Each row comes from the steps of one walk. Every step used is in the known rows, and no mark comes twice. Write the walk behind each row, first mark first.
Known rows:
c -> d -> z: -1	2	12	6	-3	-1	2	4	-2	-12	-9	2	-1	4	-4	2	-4	0	-2	7	-2	-1	4	-7	0	-4	4	-2	3	-3	-3	3	14	-7	-1	4	-4	-1	-3	1	8	8	-11	1	6	5	-4	5	6
c -> g -> p: 3	10	3	-4	4	-2	7	2	2	-4	-1	6	-9	5	-3	3	19	-8	1	-5	10	1	-8	-7	-13	-5	-8	6	7	6	-6	1	1	-6	-1	7	-1	10	-6	3	-5	-7	4	-2	3	14	5	-7	-5
c -> d -> z -> f -> p -> g: -1	-6	-27	9	0	-12	3	4	0	-17	-5	6	2	-2	0	2	-29	-7	1	6	-5	0	-3	-9	0	0	8	2	-3	4	-2	2	7	8	-1	12	3	-10	-5	-2	15	3	1	-4	-8	-11	8	9	10
u -> d -> z -> f: 1	-10	3	14	-2	8	-6	-7	3	-8	-8	-1	-6	0	-1	-2	-17	14	-2	4	-10	-1	0	-13	7	10	11	-7	1	-1	4	2	9	-12	-1	7	1	-7	5	1	12	-1	-4	7	-9	1	-3	13	7
e -> d -> h: -2	3	34	-14	-1	9	7	1	-1	4	6	2	2	5	-2	-1	6	-1	3	2	13	-5	-4	5	0	-6	-5	-11	-1	-4	1	-4	-1	-4	1	-10	0	4	-1	3	-6	4	5	-2	7	-7	5	-3	-4
u -> d: 1	-2	26	1	-5	7	-3	-7	4	-7	-7	-4	-1	3	-4	-6	1	-5	-6	-2	-7	-4	0	2	-1	12	-4	-2	4	-2	2	-1	0	-8	-4	-6	1	5	2	2	0	-1	3	4	3	8	-8	5	2
u -> d -> h: 0	-4	25	-5	-1	15	5	-8	4	-1	-4	0	-2	4	0	-6	-1	-5	2	7	-3	-3	1	-3	4	4	-2	2	2	-2	3	-2	1	-12	-5	-12	0	6	2	-2	-5	0	8	8	-3	7	-6	5	0
a -> d -> z -> f -> c -> g: -3	2	-32	6	5	-11	-12	5	-2	3	1	3	-8	-1	0	-4	4	19	6	11	8	10	-6	-11	1	0	11	-1	-3	-4	6	2	4	-12	6	15	-3	-11	-4	-1	6	-9	6	7	-3	-4	12	-5	8
h -> d -> e: -1	13	15	-11	-5	8	12	4	4	0	-1	-2	7	2	4	-1	1	2	-1	-9	12	1	-1	3	6	0	0	2	3	-1	5	-4	-4	3	-14	-12	-1	0	-3	-2	-4	2	-1	-5	-4	10	3	-2	1
c -> g -> p -> f -> z: 7	1	0	13	3	-13	6	-1	0	1	6	3	-7	4	-4	7	21	-4	1	-6	7	4	-6	-7	-16	-10	-4	17	-2	8	-4	3	-2	5	6	9	-1	9	3	0	0	-11	5	5	1	12	6	-8	-12
p -> t: 2	3	30	-4	2	6	1	0	-3	-4	3	2	4	2	-1	-7	-3	-11	-5	-6	4	-11	1	16	0	-1	1	-3	9	-4	-1	0	0	4	-9	-12	-1	6	6	5	-3	4	-13	2	8	-1	-11	5	-1
a -> d -> z: 2	3	-13	1	1	-2	-13	0	-3	-1	1	-6	2	0	-4	-7	-1	3	0	7	1	5	-2	-3	-3	7	8	-13	3	-10	2	4	10	-6	1	-2	-3	-1	-8	5	-2	4	-7	3	1	0	-2	12	5
c -> g -> p -> f: 6	-3	1	1	5	-12	11	0	-1	0	-2	2	-7	1	-7	5	15	-4	4	-8	13	-1	-7	-9	-13	-13	-7	10	2	9	-3	2	5	-3	7	6	-1	8	1	4	-4	-14	-1	10	5	13	10	-9	-6
p -> f -> c -> d: -3	-6	17	-1	-2	-12	1	2	-3	2	-8	-4	2	-3	-8	3	6	-1	0	0	6	-6	5	4	0	-9	1	5	-5	0	5	-1	3	1	5	-2	-4	-3	5	-6	3	2	-3	9	12	0	2	-10	0
t -> p -> g -> c -> d: -3	-11	-16	-23	-4	-6	7	-1	-1	-9	-10	0	-2	0	-3	0	-2	-20	-1	4	-16	4	5	0	0	0	-19	6	0	2	-4	0	3	23	0	-15	7	1	-2	5	-1	3	4	4	4	-14	-8	6	6
c -> g -> p -> t: 5	6	13	-6	8	-4	8	4	0	-6	-2	13	-9	5	1	0	15	-13	1	-8	16	-7	-9	-3	-8	-11	-3	10	8	3	-3	1	0	2	-8	1	-1	9	1	5	-5	-6	-7	2	3	11	-4	-6	-5
f -> p -> g -> c -> d: -3	-8	-14	-13	-1	-15	9	0	3	-13	-7	5	-3	-2	-3	-3	-14	-19	2	6	-7	0	-1	-3	-6	-6	-13	6	-7	5	-9	-2	-3	10	-4	-11	6	1	-7	-2	0	1	5	-5	1	-11	-8	-2	5
e -> d -> z -> f -> p: -2	-2	4	5	-2	0	-4	5	2	-2	5	2	4	-1	8	1	-16	15	3	-1	5	-6	-10	-10	-1	-1	10	-15	-6	-1	-1	-1	1	4	1	13	2	-6	-4	2	9	1	-3	-9	-8	-16	16	3	5
t -> p: -1	4	15	-12	-4	14	0	1	-2	2	5	-8	9	1	5	-4	6	-7	-5	-4	-13	-4	3	10	-2	7	-7	-1	11	-3	0	1	2	16	-2	-4	1	8	-2	6	-5	4	0	0	2	-2	5	8	2
h -> d -> u: -2	5	-4	7	-7	5	8	3	1	-10	0	-4	11	3	2	5	11	3	-2	-11	-1	2	-2	2	9	1	0	-4	2	-2	-7	-2	-2	6	-12	-15	-5	6	3	0	2	-10	4	-10	9	12	3	-5	-3
u -> d -> e: 2	8	26	-5	-5	10	2	-3	7	2	-9	-6	-2	1	-1	-7	2	0	-2	1	0	-3	6	-1	9	9	2	7	2	-4	13	-2	-2	-12	-6	-3	0	0	2	-2	-7	2	4	8	-4	10	-5	-1	5
f -> z: 1	9	21	10	-4	7	-6	-1	-1	0	11	-3	2	4	-1	-2	5	-5	-8	-1	-8	2	2	13	-7	6	-4	2	4	-3	-4	0	-6	3	-3	-3	1	7	0	-1	0	7	3	-7	6	1	-5	5	-5
z -> f -> c -> g: -3	5	1	4	2	-2	2	4	0	3	3	5	-6	2	-1	-1	5	11	1	1	7	2	-2	4	-1	-2	-2	5	2	4	3	-2	-4	-10	2	12	0	-4	1	-4	5	-8	10	2	5	-1	12	-13	3
g -> p -> f -> z: 6	-3	7	9	3	-3	0	-4	-1	7	9	-3	-4	0	-3	8	14	-7	-2	-4	1	-2	0	1	-11	-1	0	3	-3	3	-3	2	-4	9	5	-1	2	8	2	-2	-2	1	-4	0	-1	6	0	2	-14
a -> d -> u: 0	9	-14	2	-1	-3	-9	0	-1	-2	3	-11	4	0	-5	-3	17	-1	2	4	-1	1	1	10	4	10	8	-5	3	-9	2	2	4	-4	-1	-11	-6	2	0	2	-7	-6	11	3	15	7	3	0	0
a -> d -> e: 1	17	5	-14	1	0	-6	1	1	9	1	-8	0	-2	-3	-8	8	-1	2	7	13	-1	2	10	1	10	6	0	5	-9	13	0	1	-9	-3	-8	-1	-3	-6	1	-14	5	4	6	2	3	2	2	4
e -> d -> z: 0	2	17	1	-5	3	-2	5	-1	-4	0	-2	4	4	0	0	1	6	-2	-3	8	4	-2	-5	2	-3	0	-20	-1	-5	-2	0	4	0	3	3	-3	0	-3	7	3	8	-10	-3	3	-7	3	2	3
g -> p -> f -> c -> d: -1	-6	6	-6	5	-13	2	2	-2	5	-9	0	-8	-4	-6	12	21	-7	2	0	14	-9	1	-7	-3	-9	1	4	-7	3	1	0	1	1	6	2	-2	-1	-1	-6	-1	0	-5	6	2	4	4	-12	-7
f -> z -> d -> h: 1	8	14	7	1	16	-9	-8	0	10	13	5	3	5	6	-3	-6	5	-1	3	-8	5	0	10	-3	4	1	7	3	-2	-2	-1	-5	-12	-1	-2	-1	4	2	-3	-4	4	5	-9	-1	9	-13	7	-11
e -> d -> u: -1	7	15	4	-7	2	2	5	0	-2	0	-6	7	4	-2	4	19	3	-1	-6	6	0	0	7	8	0	-1	-14	-1	-5	-1	-1	-3	2	0	-5	-5	4	4	4	-3	-3	6	-4	17	-1	8	-10	-2
z -> d: 2	8	13	1	-1	8	-12	-6	1	2	1	0	5	1	0	-6	-11	4	-5	-7	-4	0	-2	10	-6	11	-3	-7	9	-1	0	0	3	-14	-1	2	-2	2	1	5	-4	2	-6	-7	6	10	-13	8	-4
d -> z -> f -> p: -1	0	-5	11	3	7	-2	2	1	-2	6	0	4	-3	8	-2	-22	11	1	2	-6	-5	-4	-6	-1	2	12	-7	1	0	-3	1	5	-2	-2	12	2	-4	-3	-2	9	1	-5	-6	-13	-7	9	9	6
c -> d -> u: -2	9	9	8	-5	-3	4	3	-1	-12	-8	-4	3	4	-5	6	13	-2	-1	3	-3	-5	5	4	5	-1	3	5	4	-4	-3	1	7	-6	-4	-6	-6	2	3	-1	2	-2	6	0	19	9	1	-7	1
p -> f -> z -> d -> u: 4	0	-7	29	-5	-1	-12	-6	-2	6	7	-8	11	-1	2	3	4	13	-2	-7	-14	5	5	9	5	3	8	8	-4	-1	0	4	-3	-6	6	3	-7	2	14	-1	-1	-9	1	-2	9	12	-6	-2	-10
a -> d -> z -> f -> p -> g: 2	-5	-49	2	4	-11	-11	0	0	-5	7	-2	3	-6	0	-6	-25	-5	4	8	-1	5	-9	-4	-2	13	13	-9	-2	-2	3	3	2	9	1	5	4	-11	-8	2	5	-2	5	-2	-14	-15	10	14	10
g -> c -> d -> z: -3	-9	1	-4	-1	-4	3	0	0	-11	-13	4	-9	0	-3	1	-7	5	2	10	-7	4	6	-16	3	-12	-3	-2	-4	-2	-9	1	13	-9	-1	-6	0	-1	-4	2	6	7	-14	2	2	-2	-15	3	5
d -> h: -1	4	22	-8	3	15	10	-2	-1	4	8	0	2	4	-1	-4	0	-5	3	6	3	-2	4	9	0	-4	-3	-2	7	-2	-2	-2	2	-9	-3	-11	0	6	-1	-1	-7	5	2	0	3	3	-1	4	-2
p -> g -> c -> d: -2	-10	-8	-14	-1	-13	9	-3	1	-14	-10	4	-8	0	-11	-1	-7	-19	-1	6	-5	4	3	1	-2	-3	-17	0	-3	3	-7	-1	3	1	-1	-17	5	-1	-3	2	1	4	2	1	10	-8	-14	2	3

Which walk is each row?
-3	-18	-32	-1	2	-12	6	-2	0	-15	-12	8	-11	-3	-8	4	-23	0	2	12	-8	8	4	-12	5	-4	-3	-7	-6	3	-5	1	11	-5	3	-3	6	-11	0	2	14	5	-7	3	-3	-15	-9	10	8
p -> g -> c -> d -> z -> f
1	6	25	-3	2	4	1	4	-1	-3	7	3	9	0	8	-9	-8	-13	-3	-6	2	-16	-4	12	-3	-4	6	1	5	-3	-4	-1	-5	14	-12	-7	1	8	1	1	-5	1	-9	-5	-2	-2	-5	3	1
f -> p -> t
1	10	-3	12	-3	8	-9	-3	0	1	1	-5	9	1	3	0	2	9	-3	-6	-8	1	3	9	7	8	3	-4	6	-3	-1	2	1	-15	-1	2	-7	2	7	3	-4	-5	1	-8	11	13	-8	-1	-3
z -> d -> u
-8	1	13	-2	1	-4	-3	1	-1	-1	-4	3	-6	-1	-4	5	0	6	-3	6	4	-9	0	7	2	3	5	-1	0	0	4	-3	3	-8	-1	3	1	-9	2	-7	10	4	5	0	8	-5	4	-4	2
z -> f -> c -> d
-2	2	10	2	3	5	0	-1	2	-1	9	-1	3	-3	5	-3	-17	4	-2	-1	-2	-12	-6	9	-7	6	6	-2	5	3	-2	-2	-1	0	-5	4	6	0	-1	-2	4	-1	6	-7	-3	-6	9	5	1
z -> f -> p
3	-5	11	12	2	7	-5	-10	-3	14	11	1	6	0	2	-1	-11	8	3	0	-6	3	1	7	-3	-3	4	10	-3	2	2	0	-1	-11	5	-4	-2	3	9	-2	-4	-1	1	1	0	6	-10	6	-12
p -> f -> z -> d -> h
-1	-12	-22	-23	-2	3	6	-2	0	-1	2	-5	1	-2	0	-6	-2	-18	-2	0	-17	8	6	5	3	3	-21	-4	2	1	-4	0	-4	25	2	-15	8	4	-3	7	-8	4	1	2	-4	-17	-6	7	5
t -> p -> g -> c
-3	-1	-15	-28	-4	-4	13	3	2	-1	-13	0	-3	-2	1	-1	0	-14	2	7	-6	4	12	-3	10	-2	-13	15	-3	0	7	-1	-1	18	-1	-11	6	-4	-4	2	-8	6	3	8	-5	-12	-5	0	10
t -> p -> g -> c -> d -> e
-5	-2	-22	9	-3	-3	6	7	1	-4	-3	9	-1	2	7	4	-3	23	3	-4	8	10	-9	-18	6	-9	4	2	-5	3	-3	-3	0	0	-5	11	-3	-8	-2	-3	15	-11	-1	-4	-9	4	12	-9	5
h -> d -> z -> f -> c -> g
2	0	-12	-13	-4	6	4	1	-2	-2	5	-8	11	1	-1	-5	-1	-22	-6	-5	-12	6	4	13	-1	11	-13	-2	9	0	0	2	-4	26	1	-7	3	4	-2	8	-7	6	4	1	0	-11	4	10	5
t -> p -> g
2	18	16	-4	-1	11	-6	-2	3	10	-1	-1	4	-1	5	-6	-9	9	-2	-4	5	0	4	10	4	8	3	0	6	-2	11	-1	-1	-20	-3	5	-2	-4	1	1	-11	6	-5	-3	-1	12	-9	2	0
z -> d -> e
0	-6	-20	4	-2	-7	0	5	1	-7	5	2	7	-1	3	0	-23	-1	1	-1	5	4	-8	-6	2	3	4	-17	-7	1	0	-1	-3	16	3	10	5	-9	-5	4	10	2	3	-8	-10	-22	14	5	7
e -> d -> z -> f -> p -> g
-1	4	6	-11	4	-11	7	6	0	14	-12	0	-9	-5	-3	11	23	0	5	4	23	-8	7	-9	6	-10	7	11	-9	2	13	-1	-2	-2	5	5	-3	-5	-1	-10	-7	5	-4	11	-6	6	6	-18	-2
g -> p -> f -> c -> d -> e
-2	1	-9	-19	-1	-10	14	1	3	-6	-14	3	-9	-1	-8	-1	-5	-13	3	10	5	6	10	0	7	-5	-12	8	-5	1	4	-2	-1	-1	-2	-14	5	-6	-3	-1	-5	7	2	4	2	-6	-11	-4	7
p -> g -> c -> d -> e
7	-2	-1	11	4	-3	-13	-10	-1	10	6	1	-2	-2	1	7	3	2	-2	-10	-3	1	-5	-1	-12	3	3	4	-3	4	-2	3	-3	-3	6	6	0	4	4	0	-4	-3	-7	-5	-3	12	-11	5	-17
g -> p -> f -> z -> d
2	-7	0	-6	6	-3	1	1	-2	14	2	-4	-4	-5	-3	6	19	-4	2	-5	12	-4	2	-2	-1	-6	-1	-8	-5	2	2	0	-7	3	7	0	0	2	0	-4	-7	0	-6	5	-5	2	4	-9	-8
g -> p -> f -> c
0	-5	-1	-4	-4	-5	5	7	-4	10	1	-5	7	-1	4	-3	18	4	2	-6	-1	1	3	1	-1	-11	-7	15	-2	3	6	1	-3	19	9	8	-3	3	4	1	-5	-12	4	14	3	-3	17	-14	4
t -> p -> f -> c -> g
2	-6	10	10	-6	9	-5	-3	3	-7	-10	-4	0	2	0	-6	-6	3	-4	3	-11	3	3	-12	5	6	4	-7	1	-4	1	2	6	-9	-2	3	-2	2	0	2	4	3	-8	5	-6	8	-9	9	7
u -> d -> z
-5	-13	-4	-1	2	-4	2	-3	0	-9	-13	8	-14	-3	-3	5	-17	16	3	12	-8	-1	3	-16	4	-7	3	-4	-5	0	-5	0	16	-12	0	-2	4	-9	1	0	14	4	-10	3	-1	-9	-8	7	5
g -> c -> d -> z -> f
3	11	12	13	-3	8	-17	-7	0	4	9	1	4	3	4	-3	-5	4	-8	-5	-13	4	-2	12	-7	11	-1	2	4	-2	-2	1	-5	-7	-1	4	-1	3	2	1	-1	4	0	-12	4	9	-14	8	-9
f -> z -> d
-1	1	-25	6	9	-1	0	7	0	4	-2	10	-15	0	5	7	13	14	5	4	12	6	-4	-20	2	-8	6	0	-2	4	-2	1	0	-9	5	23	-1	-6	-5	-4	7	-4	-1	1	-14	2	12	-12	1
d -> z -> f -> c -> g -> p
1	-2	-17	1	2	-3	3	-1	2	-6	9	0	5	-3	-1	-3	-23	-12	-2	-2	-3	-3	-6	12	-5	10	-2	-6	2	5	-1	-1	-5	9	-2	2	8	-4	-2	-1	4	-1	10	-6	-5	-12	10	8	4
z -> f -> p -> g
-2	5	-10	-2	9	-3	1	3	2	6	1	9	-15	0	1	7	18	5	3	0	15	0	-6	-7	-5	-3	-1	3	2	6	0	-2	-5	-8	3	16	2	-3	-4	-4	3	-8	9	-1	-4	3	12	-14	-4
z -> f -> c -> g -> p
0	-10	-15	-12	1	-3	8	-4	1	-6	0	-1	-4	-1	-9	-6	-8	-16	-1	1	-5	10	4	7	0	1	-19	-10	-1	2	-7	-1	-5	3	1	-17	7	2	-2	5	-4	5	-1	0	3	-12	-14	4	1
p -> g -> c
0	5	15	-5	3	17	-2	-8	-1	9	4	4	4	2	3	-4	-11	6	2	1	-1	0	-1	7	0	2	-1	-2	7	0	1	-2	3	-20	-2	-5	-2	2	1	2	-8	2	1	-5	1	9	-11	7	-5
z -> d -> h
-2	-13	-26	-9	5	-5	7	-4	3	-5	4	3	-3	-6	0	-5	-24	-8	2	3	-8	1	-3	5	-2	2	-8	-5	-4	7	-6	-3	-7	8	0	-8	12	-4	-3	0	3	-2	6	-6	-9	-20	-1	5	4
z -> f -> p -> g -> c
-4	-2	-9	9	3	9	-6	4	-2	7	3	-1	-2	-3	2	0	-5	17	-1	6	-1	2	5	-2	10	2	10	-15	-1	-4	1	1	0	-10	2	11	0	-10	0	-4	9	7	-8	0	-9	-9	4	0	6
d -> z -> f -> c
0	10	-3	-5	5	-4	3	7	1	6	0	6	-10	3	1	3	30	-3	2	-2	17	3	-5	-6	-7	-7	-8	3	2	4	-3	-1	-8	-3	2	11	-2	5	-7	-4	-6	-4	5	-1	-2	9	6	-18	-5
f -> c -> g -> p
-2	-4	-11	5	3	-13	4	5	-3	5	-10	-3	-5	-3	-5	17	34	0	5	2	11	-8	6	-8	8	-11	8	4	-10	1	1	1	0	1	6	0	-7	-1	5	-8	-1	-6	2	7	7	9	7	-21	-6
g -> p -> f -> c -> d -> u
-1	-8	3	-9	-3	4	-1	3	-5	16	6	-12	10	-5	3	-2	12	0	-1	-5	-6	-3	8	9	5	-1	-2	1	-1	-2	6	1	-5	23	8	-1	0	2	4	0	-7	0	-3	11	-2	-10	10	-5	2
t -> p -> f -> c
2	3	-11	-2	-2	-2	4	3	2	-7	8	-4	10	0	-1	-7	-12	-23	-3	-3	-2	2	-3	11	-7	5	-8	-3	3	3	-5	0	-9	12	-3	-2	3	4	-6	0	-4	2	6	-8	-4	-7	4	3	3
f -> p -> g
2	13	-4	25	-5	9	-15	-4	-1	3	10	-3	8	3	6	2	7	10	-5	-4	-16	6	4	10	4	10	6	5	1	-4	-4	2	-7	-8	-2	4	-6	3	7	-2	-1	-2	6	-12	9	13	-11	-1	-8
f -> z -> d -> u
4	-4	2	8	-6	6	-15	-8	-3	11	9	-7	12	-2	9	-1	-4	8	-6	-10	-20	1	1	9	-6	7	1	12	1	1	4	3	-2	19	7	4	-1	4	9	4	-3	-3	-2	1	-1	1	-4	10	-7
t -> p -> f -> z -> d
0	-7	-19	-11	1	-5	7	0	3	-4	4	0	1	-3	-1	-9	-14	-18	1	1	-8	3	0	3	-4	-2	-14	-4	-5	4	-10	-2	-10	11	-2	-12	8	3	-7	0	-6	1	3	-6	-7	-13	-8	0	3
f -> p -> g -> c
-4	-9	11	-9	-5	-6	1	4	-5	7	-6	-8	7	-4	1	3	12	-3	-1	-1	-5	-8	7	2	3	-5	-1	11	-4	-2	7	1	2	20	5	-1	-2	-1	4	-2	-1	0	-1	13	5	-6	10	-7	3
t -> p -> f -> c -> d
6	0	-18	22	2	-2	-11	-7	-1	9	6	-3	1	-2	4	12	15	8	1	-8	-7	2	0	-3	0	2	9	5	-6	3	-2	4	-4	-3	5	6	-5	4	9	-2	-3	-9	1	-4	2	16	-5	-4	-16
g -> p -> f -> z -> d -> u
-1	-8	-4	6	2	2	3	4	1	-11	2	10	9	-3	16	-1	-27	9	1	-10	2	-10	-13	-10	5	-7	19	-1	-2	0	-4	-2	1	18	-19	-2	2	-3	2	0	14	-5	-16	-10	-18	-3	1	10	4
h -> d -> z -> f -> p -> t
-3	-11	-4	12	-1	8	-11	-2	3	2	-8	-1	-6	-3	3	-2	-6	16	-2	8	-7	2	4	-14	14	9	12	-8	-5	-4	6	0	0	-11	2	11	0	-11	4	-5	11	2	-3	6	-13	-4	-2	2	8
u -> d -> z -> f -> c
5	-4	1	6	8	6	-4	-10	-1	17	10	5	-4	-1	5	7	3	4	5	-1	1	1	-4	-4	-7	-3	4	10	-4	4	0	0	-3	-8	6	0	-1	5	4	-3	-6	-2	-1	-2	-9	12	-8	5	-18
g -> p -> f -> z -> d -> h
-1	16	28	-8	-3	0	7	4	2	-2	-8	0	-2	2	-4	1	4	-2	-1	6	8	-7	7	5	3	-2	3	12	5	-3	9	-1	5	-10	-6	-2	-2	-2	-2	-3	-4	9	0	4	7	8	0	-4	5
c -> d -> e
-3	1	-3	7	-2	-7	-1	10	0	2	-1	8	-4	3	3	3	6	22	4	0	15	7	-7	-13	5	-10	3	-8	-8	0	3	-2	-2	-5	8	21	-3	-10	-1	1	11	-4	3	1	0	-10	16	-15	6
e -> d -> z -> f -> c -> g
